Known rows, with every way that one mark hangs from another:
[lago [netu [ropima lubi]] [ritan potupe]]: [  0.7 -19.9  13.1  20.7 -28.5 -32.4 -15.8  14.6   7.1 -35.4  11.9 -16.1
  37.9 -64.7   1.6 -28.4  26.9  -6.6   9.1  -2.8  37.5 -53.6]
[rulaza [lago netu ritan] potupe]: [  4.2  17.1  11.6   9.0 -20.7  13.2  21.1 -16.7  -9.1  19.1  27.3  -4.8
  28.3 -44.4   5.5 -24.2  -2.0 -51.9  13.2  25.6  26.4 -72.5]
[rulaza [lago netu] potupe]: [  2.3  -1.0   9.4   6.6 -15.0  28.7  29.6 -35.0   6.2  28.6  17.5 -25.1
  20.2 -12.3  30.5  -9.2 -14.4 -51.5  12.6  22.5  25.0 -74.9]
[ropima netu]: [-22.1   5.0   9.6   3.4 -15.0  30.1  28.5  15.5   2.9   4.6 -14.3  -2.5
  -2.1 -22.4  11.5 -25.7   9.5 -32.4  -3.4 -20.1  51.0 -51.2]
[ropima lubi [netu lago]]: [-27.4  12.0  -0.8   4.3 -25.2 -10.5  11.3  25.2  27.0  -5.7  -6.8   9.1
  -6.7 -38.0  -1.6 -26.8  25.0  -3.8  -4.5 -25.5  69.8 -47.1]
[netu [ropima lubi]]: [-31.8  -2.2  11.1  -6.8 -28.9 -12.5  -0.2  -5.8  18.9 -32.4  24.2  -5.3
  22.2 -23.8  12.0 -32.8  29.8 -33.3 -11.2 -11.2  35.8 -12.7]
[nolo [potupe ritan rulaza]]: [-59.3  -6.6  -2.0 -26.0 -39.3  44.2 -16.9 -13.1 -21.8   2.7  -2.8  43.3
  11.7 -13.8   8.3   0.4   3.9 -20.5   0.6 -55.2  53.2  -5.4]
[ritan potupe]: [-22.3 -12.6  12.7   0.2 -20.7   7.3   8.5  -7.4  14.0  -5.8  -9.2 -20.6
  10.0 -10.9   5.8 -36.6  -5.8 -26.6   3.5 -30.1  33.4 -34.8]
[lago netu]: [-18.7  -1.2  12.2   2.5  -0.9  20.3  10.9 -14.0  18.4  -7.7 -21.8 -28.9
  10.9 -15.8  38.1 -25.4   3.2 -32.2  13.4  -9.5  57.6 -42.9]
[netu lago ropima]: [-52.0  27.9  19.1 -33.4 -19.0   2.0  -2.1   7.7  15.9 -24.2  30.8   2.7
   9.5 -30.6  33.2 -25.2  38.7 -22.6   5.8 -20.3  49.6  21.2]
[nolo [potupe [rulaza [lago ritan]]]]: [-17.3  13.5   3.1 -19.4 -49.1  24.9  -2.4 -21.0 -24.9   6.4  13.9  42.7
  24.8 -40.6 -13.0 -27.0  10.7 -55.5 -10.2 -10.4  31.8 -13.6]
[nolo potupe]: [-29.7   6.9  14.0 -20.6 -29.2  30.4  -0.9 -30.1   9.9   5.1  10.8  14.9
   5.2 -20.1   9.3 -32.4  -1.4 -48.1 -15.3 -27.8  40.8 -23.2]
[potupe rulaza]: [-44.7  -0.2  -0.7 -12.4 -28.9  26.4   7.9 -12.7   1.3  -7.9 -18.8   2.0
  15.7  -7.1  14.2 -26.8  17.8 -36.1   8.2 -33.7  48.0  -5.8]
[potupe ritan]: [-53.1   9.5   9.9 -16.6  -9.5  20.3   2.4   5.3  -6.6 -14.2  -4.5   5.4
   4.0  -6.6  14.4 -18.6  -0.4 -24.9   8.1 -39.4  56.1 -12.7]
[ropima lubi [netu [lago [ritan potupe]]]]: [-12.5   7.2   1.2  19.9 -40.3 -38.7  -1.6  46.9  10.8 -12.3  -2.0  18.4
   5.5 -71.8 -36.4 -37.7  26.1  13.2   1.2 -29.3  60.1 -60.6]
[lago netu [ritan [potupe rulaza]]]: [-14.6 -16.5   1.9  17.2 -30.1   4.9  -8.8   7.3 -11.8 -11.9 -29.8  -8.4
  34.0 -47.0   1.6 -23.2  15.9  -7.7  28.5 -25.0  48.8 -45.4]
[ropima lubi [netu [lago rulaza]]]: [-41.6  25.2   4.9 -20.7 -25.7 -26.9   2.0  30.0  23.9 -17.7   9.1  30.1
  -7.3 -33.7 -27.2 -39.7   6.6 -25.3  -0.7 -31.4  65.6 -52.9]
[potupe ritan [rulaza [lago [netu ropima]]]]: [-27.3 -16.2   6.1 -11.9 -14.3  34.8   2.5   1.7 -29.8 -14.1   3.8  -2.6
  32.3  -9.1  53.6  28.7  14.7 -14.0  27.0  -2.7  45.5 -10.9]
[lago netu rulaza]: [-31.1  11.9  17.7 -23.0  -2.0   3.9   1.0  -9.1  14.4 -19.5  -4.2 -10.5
  10.4 -10.9  12.0 -38.9 -15.0 -55.0  18.5 -13.8  51.6 -50.2]
[rulaza [lago [netu ropima]] [potupe ritan]]: [-20.3  -2.8  14.3  -8.0 -15.0  34.4  13.6  -8.2 -22.4  11.0  47.9  -6.8
  30.8 -18.3  44.0  22.0  -1.6 -28.5  20.2  14.6  23.7 -51.2]
[rulaza lago [potupe ritan]]: [-32.0  12.0   6.5 -12.4 -23.6  29.7  22.2 -14.0 -17.8  19.9  34.2   8.8
  13.3  -3.3   8.1  -3.2 -17.0 -41.5   4.9  -8.4  23.6 -45.9]
[netu lago]: [-45.8  30.5  12.3 -23.5 -13.9   1.4   4.6   0.3  24.6 -12.0   1.9   0.6
  -2.3 -21.9  19.8 -36.8  20.3 -25.6   8.2 -30.9  62.9   0.4]
[ritan [lago [netu ropima]] [potupe rulaza]]: [-14.1 -42.9   3.1  -2.8 -21.6  14.6  -8.1 -21.0 -20.8 -21.6 -10.4 -33.6
  36.2 -21.3  41.7  15.3   6.7 -14.5  24.4 -10.8  24.0 -34.3]
[rulaza [lago netu] [potupe ritan]]: [-15.6  -1.4   7.1   0.6 -11.1  34.2  20.1 -16.4 -14.1  23.2  17.7 -10.0
  18.2  -9.1  30.3  11.8 -21.2 -30.6  19.9   4.9  36.2 -70.2]
[potupe [ritan [lago rulaza]]]: [-59.9  16.5   9.3 -49.3  -6.5   0.4  -9.4  -6.2 -26.7 -37.2  11.1  14.4
   2.5  -0.4 -12.8 -20.4 -35.2 -56.0   7.2 -35.6  39.6 -25.8]
[ropima lubi [netu [lago ritan]]]: [-24.1  29.4   2.3   5.4 -32.5 -28.3   2.6  42.5  11.0 -17.9   2.1  30.0
   0.9 -70.1 -27.6 -42.0  38.2  -6.5  -3.2 -22.1  70.7 -45.2]

Rows:
[  2.4   5.8  16.4   3.1 -27.6  -8.8  12.5   3.2  -8.0  -8.0   7.5  -6.9
  19.8 -33.6 -17.2 -42.9  -4.6 -39.7   1.1  -2.3  22.2 -39.5]  [rulaza [lago [ritan potupe]]]
[-68.3  23.9  12.2 -39.4 -26.9  14.9  -0.7  -1.2 -13.3  -1.2  43.3  34.0
  10.9  -6.6 -21.0 -25.5 -23.1 -49.2  10.6 -38.4  30.2 -46.3]  [lago [rulaza [potupe ritan]]]
[  5.9  15.4  16.0   7.3  -6.2   4.6  14.5  -3.5  -4.5  -9.9  -3.5 -14.9
  20.3 -37.8  15.0 -31.7   3.0 -46.9  12.0  16.8  46.3 -46.4]  [rulaza [lago netu ritan]]
[ -4.4   5.5   3.4   5.3 -21.6  14.8  10.1  -4.4 -17.9  -7.7 -17.6   0.4
  30.8 -37.0  13.7 -19.7  14.0 -39.8  22.5   8.4  47.5 -34.8]  [potupe [rulaza [lago netu ritan]]]
[-14.5 -15.7  10.8   7.6 -15.8  -6.3  -3.2  -7.9  23.7 -30.1   7.5 -24.7
  26.8 -30.3  36.2 -18.3  27.2 -21.7   4.4   1.9  48.4 -36.8]  [lago [netu [ropima lubi]]]
[-38.3  -0.6  10.6 -43.2  -8.6  16.3 -26.4 -28.0 -25.0 -17.7   9.7  22.0
   7.5 -13.6   5.5   1.4 -46.2 -50.7   9.4 -24.7  46.5 -53.8]  [nolo [potupe [ritan [lago netu rulaza]]]]
[-80.6  44.4  10.6 -49.5 -24.5  -0.6  -9.8  10.7  -2.5  -1.3  50.0  44.2
   1.8 -18.6 -17.7 -22.0 -10.4 -30.3  17.0 -44.7  47.0 -27.0]  [netu [lago [rulaza [potupe ritan]]]]
[ 19.5  -7.4  16.7  18.5 -13.9  -6.4   9.9   0.4  -4.6  -4.6  -8.6 -25.5
  24.0 -41.0   5.9 -26.8  -8.8 -29.1  17.9  10.5  35.3 -63.5]  [rulaza [lago netu [ritan potupe]]]
[-38.7  29.3  23.4 -28.3 -27.2  -3.1  -8.8   4.0 -13.5 -15.2  66.5  21.3
  37.9 -59.1  -8.4 -35.8  13.1 -58.2  19.4   5.6  21.5 -55.7]  [lago [netu ropima] ritan [rulaza potupe]]
[ -5.8 -13.7   0.7   1.9 -15.6  30.2  17.9 -23.4  -1.4   2.9 -26.6 -21.5
  22.0  -3.6  40.2  -3.4   2.1 -36.9  20.1   3.0  47.5 -34.8]  [potupe [rulaza [lago netu]]]
[ -0.9   0.8   3.6  -2.8 -35.8  28.0  -4.6 -23.6 -21.0   7.3  -1.7  24.0
  29.5 -45.9   8.4 -13.0   7.8 -44.8   5.8   2.4  44.0 -36.6]  [nolo [potupe [rulaza [lago netu ritan]]]]
[-57.3  13.5  11.0 -58.7 -21.4  13.0 -22.9 -24.1 -29.4 -20.7  27.2  41.8
   1.8  -7.7 -17.0 -14.1 -42.5 -60.8  -6.5 -40.4  35.4 -28.1]  [nolo [potupe [ritan [lago rulaza]]]]
[ -9.8 -21.8   1.7   0.2 -35.5  17.5  16.4 -15.1  -5.6   5.0 -15.0 -14.6
  22.0   1.3   6.8 -15.9  -6.1 -29.2   9.9 -15.9  23.5 -28.3]  [ritan [potupe [rulaza lago]]]
[-56.0  48.1  17.5 -40.6 -37.1 -58.2 -28.3  29.4  11.0 -56.4  57.0  45.0
  20.3 -62.8 -34.4 -58.6  36.6 -37.0   0.9 -21.9  47.9   0.6]  [netu [lago ritan rulaza] [ropima lubi]]
[-19.2  -2.9   2.1 -20.9 -42.4  41.4   6.7 -38.7  -8.1  15.4   6.0  22.4
  16.1  -7.1  10.9 -10.5  -1.8 -54.0  -9.3 -14.5  30.0 -16.0]  [nolo [potupe [rulaza lago]]]
[-10.5 -13.2   9.5  -7.7 -18.1  31.3  12.8 -15.0 -10.1  -8.2   2.2 -18.4
  34.9 -13.1  52.9   6.2  21.8 -35.9  20.5  13.5  35.1 -15.6]  [potupe [rulaza [lago [netu ropima]]]]
[-18.3 -19.2  20.5 -27.3  -8.1 -11.8 -13.0 -14.6 -10.7 -34.6  18.9 -26.7
  26.7 -19.5  15.9 -12.4 -23.8 -43.3  19.8  -2.6  17.8 -51.4]  [ritan [lago [netu ropima] rulaza] potupe]
[-36.3   9.3  26.3 -32.3  -6.0   3.4  -5.0  -1.5   8.1 -31.3  24.7  -6.9
  23.1 -21.4  26.7 -27.9   5.4 -51.8  17.5  -5.1  39.7 -29.1]  [lago [netu ropima] rulaza]
[-28.9  -2.1  16.2 -18.6 -16.1 -23.8 -13.1  -2.5  19.8 -40.9  24.2  -4.8
  25.7 -25.9  10.3 -31.3   8.2 -43.4   7.0  -3.4  41.5 -45.1]  [lago [netu [ropima lubi]] rulaza]
[-45.3 -23.6  -0.7 -19.6  -9.9  29.3 -13.1  -8.3 -42.4 -31.3  -5.4  -7.2
  29.5 -16.9  51.1  30.9  10.3 -13.6  29.3 -19.7  47.0 -12.4]  [potupe [ritan [lago [netu ropima]]] rulaza]
[-27.3 -13.2   5.7 -18.3  -6.7  33.8 -17.2 -31.2 -23.1  -4.7  -6.7   3.0
   6.8 -19.3  32.0  15.6 -28.3 -28.5   5.7 -21.2  52.4 -46.7]  [nolo [potupe [ritan [lago netu]]]]
[-45.7  19.7   7.6 -42.5 -24.1   4.9   7.4 -35.9 -11.0  -4.7  42.9  10.1
  12.7  -8.5 -21.1 -34.2 -33.7 -80.9   2.0 -13.8  10.0 -57.5]  [ritan [lago [rulaza potupe]]]
[-43.7   2.7   9.2 -34.3   7.2   2.8 -12.6  -8.5 -22.8 -33.3  -6.0  -3.1
   8.8  -4.7  10.3  -5.7 -38.1 -45.2  23.3 -22.0  52.6 -49.5]  [potupe [ritan [lago netu rulaza]]]
[-19.0 -19.1  10.1   7.7 -34.2   2.3 -13.0  16.3 -19.7 -24.0  -0.7  -4.6
  44.1 -56.0  16.3 -13.6  34.3  -6.2  28.0 -13.9  36.6 -26.5]  [lago [netu ropima] [ritan [potupe rulaza]]]
[-34.0  13.0  12.9 -20.6 -15.8  12.9   6.5 -20.3  10.2   6.4  27.5  -0.9
  18.2 -17.8   2.5 -31.3 -20.0 -59.6  18.3  -6.8  32.8 -76.6]  [lago netu [rulaza potupe]]
[-36.6  -9.3   6.6 -16.0 -11.1  28.2  -2.3 -19.5 -32.8  -5.7  39.2 -11.0
  26.9 -25.1  41.7  26.7  -5.2 -25.4  19.7  -0.4  25.2 -51.0]  [rulaza [potupe [ritan [lago [netu ropima]]]]]
[-36.7  -4.9  -2.0 -24.8 -38.4  44.2  -3.2 -20.8 -27.7   9.8   4.6  38.2
  14.7  -2.8  10.7   9.0  -8.9 -33.0  -1.4 -28.7  40.5  -9.7]  [nolo [potupe ritan [rulaza lago]]]
[  4.9 -12.1   7.1  10.2 -28.7   0.8  15.2 -28.7  10.9   6.7  46.7 -19.3
  35.7 -26.6  29.7  -2.0   7.5 -39.6   1.9  32.5  15.7 -69.7]  [rulaza [lago [netu [ropima lubi]]] potupe]
[-68.3  37.7   6.4 -37.7 -26.4  13.1   5.9  38.0 -14.3  12.8  39.9  51.2
  -5.3 -31.9 -23.0  -9.1  -6.9 -18.4  16.0 -41.6  54.6 -61.6]  [ropima [netu [lago [rulaza [potupe ritan]]]]]
[-26.9 -28.7  -5.3  -9.5 -30.6  11.0   1.8 -24.9 -17.1 -12.9 -24.1 -18.7
  19.5  -5.8   4.8 -10.9  -9.7 -27.0  10.2 -32.2  24.8 -28.8]  [ritan lago [potupe rulaza]]
[  3.7 -43.6   5.6  12.7 -17.1 -24.3 -10.0 -20.1   5.0 -32.6   3.1 -44.6
  30.6 -27.5  25.1  -1.9  -3.3 -14.0   6.5   2.4  23.1 -60.5]  [ritan [lago [netu [ropima lubi]]] potupe]
[  2.9  12.6  22.4  -4.5 -11.6   3.5   8.4   4.0 -12.4 -21.1  24.9 -11.1
  32.3 -49.0  29.7 -22.1  21.7 -46.6  12.8  28.4  33.5 -26.9]  [rulaza [lago [netu ropima] ritan]]
[ -9.1 -21.4   3.9  -0.2 -10.9 -12.9  -5.7 -26.6   5.5 -36.8   7.7 -32.6
  25.2 -27.1  35.3  -5.6   8.6 -32.4   2.0   9.8  35.9 -44.6]  [ritan [lago [netu [ropima lubi]]]]
[-42.3  -0.9   4.2 -33.1 -21.2  29.6 -13.4 -30.2 -26.1  -8.7   9.9  21.3
   1.9 -13.4   7.4  -0.1 -25.3 -41.1  -9.4 -34.4  39.9 -23.7]  [nolo [potupe [ritan lago]]]
[-36.3  22.2  22.5 -16.9 -32.1 -23.2 -15.3  30.4   0.8 -30.2  35.2  12.0
  21.6 -64.6  -1.0 -36.7  39.6  -5.4  11.2 -24.5  40.2   5.8]  [netu [lago [ritan potupe]] ropima]
[-47.2   1.3  16.7 -44.7   3.9   2.2 -18.2  -0.6 -30.4 -46.3  25.4   0.0
  20.5 -14.1  25.2   5.2 -19.9 -42.6  23.4 -11.1  39.9 -31.2]  [potupe [ritan [lago [netu ropima] rulaza]]]
